In the rows, 128 means zero.
Known rows, with every step that occurs
kiduse, gose, ligon, pulu: 153 123 129 130 115 86 134 94 100 121 75 102 133 161 136 167 157 109 83
 114 98 111 158 138 109 119 121 102 121 144 118 133 109 133 58 117 103
 90 115 93 96 139 124 120 136
gose, kiduse, tevis, ligon, pulu, dedir: 146 98 147 130 133 86 158 83 120 122 77 126 165 167 136 164 149 70 152
 126 130 83 174 133 133 120 103 103 133 122 79 131 147 181 112 115 99
 126 136 103 104 124 136 121 172
dedir, kiduse, tevis, gose: 127 115 109 129 134 119 125 114 159 140 101 144 119 146 116 107 119 131
 151 137 164 112 128 176 158 170 149 117 166 104 129 97 122 141 69 134
 141 156 112 154 122 83 146 125 149
tolo, gabek, dedir, pulu, gose, kiduse, ligon: 90 41 148 109 134 116 169 125 93 166 77 143 135 212 118 144 113 102 121
 128 169 127 184 144 83 158 134 107 91 140 157 114 146 180 80 126 143
 182 156 159 112 128 127 68 103
tevis, ligon, gose, kiduse: 118 126 169 155 161 120 170 114 91 152 45 121 154 161 93 113 147 122 136
 159 147 139 172 168 153 123 101 108 145 120 98 136 170 169 82 90 118
 112 128 112 96 114 125 114 133
tolo, gabek: 99 93 155 132 110 156 152 132 145 138 126 150 114 135 129 117 121 140
 157 113 137 144 146 119 126 133 125 125 115 132 141 126 144 143 94 145
 121 119 132 140 129 131 134 107 131
tevis, gose, kiduse, ligon: 123 80 135 142 142 110 168 119 82 140 79 159 147 154 114 107 127 123 126
 140 139 110 187 183 111 152 133 114 125 107 98 107 132 131 48 85 132
 146 119 135 111 136 142 102 102
ligon, gose, pulu, mela: 136 134 168 109 109 149 140 114 166 160 93 126 159 139 103 149 135 97
 129 124 134 163 183 140 102 129 111 127 145 128 131 152 140 175 181 135
 101 143 160 116 100 102 105 121 115
gabek, dedir, pulu, gose, kiduse, tevis, ligon: 121 88 132 120 157 87 158 111 96 179 67 112 134 225 122 167 125 89 125
 132 174 106 161 169 116 169 139 104 120 124 140 107 163 197 101 112 144
 167 153 139 104 104 145 108 146
ligon, gose: 129 144 151 138 138 147 152 134 139 139 110 107 136 136 111 121 138 118
 123 151 140 138 142 139 139 114 118 116 143 133 133 139 136 139 100 154
 120 119 128 116 92 88 120 117 135
tolo, gabek, dedir: 121 120 168 128 116 148 145 120 132 145 124 143 139 147 131 172 106 130
 138 123 154 137 130 118 109 152 126 116 103 139 150 119 158 154 93 141
 136 119 142 119 135 157 139 102 134
mela, tolo, gabek, dedir, kiduse, gose, ligon: 133 111 164 128 136 111 132 104 137 151 68 118 130 153 118 182 125 150
 75 122 135 136 149 158 112 151 135 90 141 177 168 114 158 170 56 131
 137 108 113 125 108 172 130 117 110
gose, pulu: 134 152 134 104 121 134 125 116 136 145 102 128 146 155 134 131 125 131
 121 128 137 152 165 134 109 133 132 133 140 125 123 137 139 157 140 103
 126 139 148 130 117 140 120 124 111
pulu, mela, tolo, gabek, dedir, kiduse, tevis, gose: 135 98 153 121 111 143 130 110 172 176 101 155 147 134 116 158 101 113
 134 134 172 133 146 186 118 178 154 105 163 123 157 90 155 176 78 167
 134 150 127 152 123 107 137 122 158
kiduse, tevis: 145 101 117 124 133 114 154 142 135 129 127 120 114 158 142 141 127 116
 126 117 127 94 145 153 130 142 149 128 120 135 141 109 133 147 98 164
 133 127 122 130 124 98 149 127 141
tevis, gose, kiduse, ligon, pulu: 135 96 118 138 122 99 148 102 69 132 63 138 159 163 128 118 134 94 122
 151 129 111 185 180 111 127 138 106 123 99 84 116 116 132 27 80 109 124
 129 128 109 133 124 100 137
gose, pulu, gabek: 113 141 151 113 106 145 107 101 161 122 88 162 135 136 120 134 113 129
 148 102 160 159 162 111 98 139 126 135 118 142 107 141 149 160 206 128
 126 126 165 137 97 146 116 123 125
dedir, kiduse, gose: 129 117 125 127 146 84 100 106 151 118 107 125 116 148 134 142 133 143
 123 124 123 123 92 132 148 136 137 122 152 149 166 114 121 143 113 122
 118 134 124 143 109 108 131 122 133
ligon, gose, pulu: 131 163 152 118 130 149 144 122 145 152 84 111 154 158 118 129 134 121
 119 150 143 160 178 141 120 120 120 116 150 130 129 147 144 168 122 120
 119 134 149 119 86 104 113 116 114
tevis, ligon, gose, pulu, dedir, tolo, gabek: 84 108 211 93 136 163 191 102 197 169 84 129 128 161 134 167 135 95 153
 125 179 170 193 118 113 125 105 88 148 130 130 162 174 208 82 131 127
 139 156 127 70 89 116 110 138
mela, tolo, gabek, dedir, pulu, kiduse, gose: 164 101 133 112 120 101 128 108 116 168 125 91 126 178 149 218 113 107
 112 116 147 142 115 147 79 125 137 118 146 164 190 126 138 175 103 154
 115 123 125 150 68 114 129 107 137
dedir, tolo: 116 131 132 86 149 117 142 132 145 148 133 107 108 133 141 159 133 111
 97 136 159 147 118 127 122 130 150 112 134 133 140 137 128 144 97 129
 154 127 136 150 120 99 124 131 139
gabek, dedir, kiduse, ligon, pulu, gose: 97 87 128 129 120 100 113 105 134 138 85 124 148 175 121 147 109 71 107
 138 138 118 134 149 106 139 133 97 118 137 152 111 106 145 104 138 122
 188 155 136 115 114 108 98 136
gose, ligon, pulu, mela, tolo, gabek, dedir: 145 113 178 117 94 144 145 106 122 164 83 124 166 130 120 207 122 95 87
 125 131 149 180 149 75 136 126 92 111 152 134 130 154 168 92 154 117 93
 143 103 126 180 112 121 144
tolo, gabek, dedir, pulu, ligon, gose: 118 118 178 117 121 151 142 131 159 178 88 101 121 196 124 151 125 122
 154 146 166 133 146 123 106 149 113 101 114 142 171 134 149 166 117 185
 134 141 147 136 93 78 107 80 154
gose, kiduse, tevis, ligon, pulu, gabek, dedir: 143 124 158 141 128 92 133 81 98 129 46 142 156 179 122 192 116 90 142
 118 169 108 158 150 114 156 129 104 97 141 97 111 171 180 114 121 126
 98 163 109 104 148 137 110 183
gose, ligon, pulu, gabek: 123 123 141 135 100 126 116 84 134 108 61 145 128 127 103 130 137 111
 128 98 142 133 168 124 111 130 116 112 102 144 91 141 125 139 144 142
 118 88 141 109 106 153 112 122 154
kiduse, tevis, gose, pulu: 145 135 125 111 116 133 148 116 140 160 100 139 142 173 137 136 117 122
 128 130 152 129 183 171 105 163 153 120 156 108 111 116 135 163 85 117
 130 147 128 131 97 109 142 123 125
gose, kiduse, tevis: 149 100 122 121 145 90 171 136 99 137 92 129 137 173 128 131 134 117 122
 129 143 93 167 156 136 147 152 130 122 140 118 111 152 167 99 137 129
 123 122 139 133 121 156 111 142
dedir, tolo, gabek: 87 95 160 95 128 145 164 133 157 157 127 135 97 138 142 139 122 126 130
 119 168 160 140 121 121 133 142 112 120 137 152 136 146 156 60 142 142
 121 136 160 122 106 130 110 141
tolo, gabek, dedir, pulu, gose, kiduse, tevis: 113 65 140 98 129 102 176 123 114 177 93 129 134 227 125 159 113 100 123
 128 185 111 174 134 111 171 159 115 104 151 165 108 161 205 102 169 139
 171 153 160 116 97 148 78 147
mela, dedir, tolo, gabek: 80 106 164 96 140 153 166 127 176 145 132 135 106 144 134 160 128 126 94
 118 168 144 125 100 103 126 152 105 137 137 157 119 154 160 39 159 141
 127 112 165 105 92 126 111 152
mela, gabek, dedir: 142 158 143 110 135 126 146 113 134 144 107 121 132 135 112 174 116 119
 102 135 152 120 116 124 95 152 142 125 123 140 156 120 153 154 127 147
 139 138 119 130 131 121 147 101 150
tevis, gose, kiduse, ligon, pulu, dedir, tolo: 125 100 150 88 141 91 168 85 122 133 93 133 159 153 140 170 142 65 106
 145 164 113 180 129 101 132 139 83 139 119 90 143 122 157 56 107 128
 149 131 135 89 105 121 110 149
pulu, gose: 97 101 136 127 116 127 140 127 129 146 137 134 137 145 110 126 121 96
 116 123 134 134 131 113 109 131 130 122 126 139 135 127 122 130 162 161
 127 183 131 133 120 111 125 119 124

Rows
148 108 140 132 152 104 183 139 106 146 74 112 145 179 115 126 139 112
 117 148 149 98 177 164 152 134 149 123 137 147 123 114 159 179 76 156
 121 115 124 128 108 89 149 101 143 => ligon, gose, kiduse, tevis
133 148 163 91 129 109 133 87 139 134 74 116 128 150 121 209 122 90 81
 117 184 145 144 119 94 153 144 88 104 157 119 143 141 156 106 140 156
 96 159 120 103 143 115 122 162 => gose, ligon, pulu, gabek, dedir, tolo
109 88 131 138 106 127 115 102 136 99 87 154 118 137 132 133 122 95 145
 104 135 120 160 139 98 116 125 116 83 136 101 126 115 131 126 142 114
 108 154 133 91 131 111 108 149 => kiduse, ligon, pulu, gabek
128 154 150 86 127 110 114 92 143 132 104 119 130 145 137 211 113 84 103
 130 191 145 114 111 102 141 152 99 107 152 132 140 142 153 120 147 146
 103 170 139 106 120 114 119 181 => ligon, pulu, gabek, dedir, tolo
161 104 183 117 96 119 148 99 110 163 92 120 163 144 134 239 126 94 74
 117 115 137 170 147 66 133 132 89 114 169 150 123 150 171 76 151 107 84
 135 99 108 171 122 117 137 => kiduse, gose, ligon, pulu, mela, tolo, gabek, dedir
149 88 139 115 118 101 134 122 78 148 86 124 173 124 133 163 139 73 85
 151 108 130 190 187 86 102 144 113 124 136 109 127 136 166 115 126 98
 110 144 135 120 148 104 127 133 => gose, kiduse, ligon, pulu, mela, tolo
132 123 173 136 139 117 158 134 103 162 66 125 157 172 97 105 144 123
 130 157 134 114 168 137 128 131 109 118 136 142 113 132 160 150 138 149
 118 131 125 122 112 110 120 96 138 => pulu, ligon, gose, kiduse
155 135 105 99 125 112 132 102 131 160 102 89 111 164 103 162 115 101
 127 116 170 133 103 139 94 148 127 139 151 127 177 139 126 174 169 154
 134 163 128 162 99 89 132 97 152 => mela, gabek, dedir, pulu, kiduse
106 96 202 125 109 185 159 126 157 191 75 133 153 130 117 153 131 106
 138 132 142 188 206 178 94 111 109 102 149 130 134 143 180 203 110 136
 102 113 152 125 85 124 102 124 127 => tevis, ligon, gose, pulu, mela, tolo, gabek
105 165 177 134 148 142 93 80 189 141 29 139 146 161 87 147 107 131 155
 133 194 167 134 154 141 158 103 104 155 135 137 129 174 196 157 103 143
 138 180 131 88 126 106 115 145 => tevis, ligon, gose, pulu, gabek, dedir, kiduse
140 102 148 170 147 126 186 133 149 160 79 96 118 169 108 128 131 89 153
 119 133 115 154 191 142 127 100 115 156 119 129 120 145 168 88 150 116
 126 113 103 66 64 136 124 143 => pulu, kiduse, tevis, ligon, gose
108 126 181 131 145 150 154 107 185 174 31 115 138 206 116 148 115 126
 156 139 171 155 182 182 139 161 117 97 150 121 158 118 182 222 58 114
 132 135 162 121 87 98 125 102 137 => tolo, gabek, dedir, kiduse, tevis, ligon, gose, pulu
136 151 150 82 153 112 140 124 138 150 128 105 128 150 141 208 115 102
 82 141 174 141 110 122 108 151 154 105 124 140 153 132 142 145 95 129
 163 129 146 135 125 119 126 126 143 => gabek, dedir, tolo
147 140 139 107 125 105 131 106 130 140 106 120 143 172 156 173 129 131
 105 119 118 135 153 132 94 130 136 128 136 148 141 132 133 158 122 104
 111 130 139 123 86 128 133 120 104 => kiduse, gose, pulu
113 101 157 128 114 161 141 142 127 155 129 135 125 113 140 133 117 138
 119 139 135 157 158 150 109 109 140 116 131 146 144 124 157 155 86 156
 122 104 123 149 122 145 122 124 133 => mela, tolo, gabek
116 138 148 128 156 134 142 113 178 163 38 106 129 188 115 113 132 124
 148 145 152 145 180 190 153 144 120 107 172 112 141 126 160 205 81 101
 127 142 153 124 81 81 119 122 134 => dedir, kiduse, tevis, ligon, gose, pulu
143 152 152 131 108 122 97 85 127 112 92 140 153 137 129 189 107 97 130
 119 162 129 121 109 103 137 130 114 94 150 117 129 140 143 157 144 123
 103 162 111 108 151 116 115 171 => ligon, pulu, gabek, dedir
120 110 148 96 150 106 158 111 182 148 106 105 123 157 135 208 147 61 74
 112 151 109 131 147 95 126 152 97 142 112 136 110 140 169 52 146 128
 128 119 141 83 57 118 145 189 => kiduse, tevis, ligon, pulu, mela, dedir, tolo
156 98 90 124 117 114 147 113 137 158 120 113 112 172 122 127 119 99 155
 111 165 115 136 178 119 163 140 129 162 97 135 111 107 147 96 148 132
 161 109 156 85 59 141 120 148 => dedir, pulu, kiduse, tevis, gose
118 124 152 133 148 119 113 94 184 143 41 145 123 182 119 159 105 123
 167 108 179 128 150 175 129 179 123 111 134 127 136 106 175 205 135 108
 147 138 168 131 101 131 131 129 149 => gose, pulu, gabek, dedir, kiduse, tevis, ligon
143 114 117 134 122 126 155 123 135 145 125 137 126 147 132 127 119 117
 138 129 148 102 149 165 127 162 153 116 143 107 113 100 122 129 69 144
 135 139 104 130 110 89 154 128 143 => kiduse, tevis, gose
138 164 166 115 112 141 106 89 149 131 89 152 156 149 120 189 98 121 132
 110 175 148 146 111 87 158 130 124 107 155 120 129 163 166 193 129 140
 130 176 117 107 171 123 117 131 => gose, pulu, gabek, dedir
132 115 147 136 102 102 123 75 126 101 64 138 124 143 118 166 141 110
 110 89 128 122 157 115 98 128 122 107 101 162 103 137 122 135 124 143
 105 80 133 105 81 145 122 121 150 => kiduse, gose, ligon, pulu, gabek
147 103 130 133 142 126 155 129 137 156 86 80 126 189 114 156 121 85 124
 134 157 125 148 172 103 134 115 109 131 127 168 129 119 164 92 149 133
 151 143 131 59 79 113 91 116 => gabek, dedir, pulu, kiduse, ligon, gose
148 110 130 134 125 124 177 115 130 146 86 132 122 152 104 123 132 130
 106 112 136 101 185 174 116 176 135 102 143 118 105 105 127 132 46 133
 147 129 91 107 112 123 151 131 117 => kiduse, tevis, gose, ligon
114 121 175 118 138 159 139 124 163 171 50 116 155 173 124 149 110 125
 108 166 162 166 195 189 105 131 132 93 149 147 170 124 167 206 52 129
 133 134 160 144 85 130 104 94 103 => mela, tolo, gabek, dedir, kiduse, ligon, gose, pulu
114 127 171 158 157 132 137 105 184 140 46 122 122 168 98 146 117 115
 159 130 182 123 140 169 157 154 116 97 139 137 147 110 171 186 104 148
 139 122 153 121 76 82 128 115 166 => pulu, gabek, dedir, kiduse, tevis, ligon, gose
129 128 169 140 126 140 145 140 154 155 99 113 131 154 113 114 137 116
 139 145 122 115 143 129 119 129 107 113 132 138 134 132 137 129 144 182
 119 138 120 117 103 86 109 110 143 => pulu, ligon, gose
108 94 158 139 156 137 149 117 191 115 84 119 135 137 106 114 135 104
 144 143 142 111 158 143 144 123 102 99 150 131 142 133 125 161 108 146
 123 164 132 129 87 82 112 105 115 => pulu, dedir, kiduse, ligon, gose
143 116 158 112 135 93 144 83 163 141 53 122 123 141 80 184 136 125 85
 97 132 119 131 138 97 179 129 112 145 160 173 123 139 171 130 136 127
 143 110 119 123 132 142 111 123 => pulu, mela, gabek, dedir, kiduse, gose, ligon
113 133 163 160 150 148 152 123 141 151 85 107 130 145 107 128 142 117
 141 145 136 138 150 165 149 115 103 102 148 113 122 138 151 147 77 112
 119 116 131 104 80 90 121 129 137 => tevis, ligon, gose
120 128 130 144 122 117 117 98 105 132 80 113 135 146 139 140 141 97 141
 136 118 131 137 160 134 110 107 108 128 97 99 132 126 137 76 86 105 99
 139 107 108 123 115 137 165 => tevis, ligon, pulu
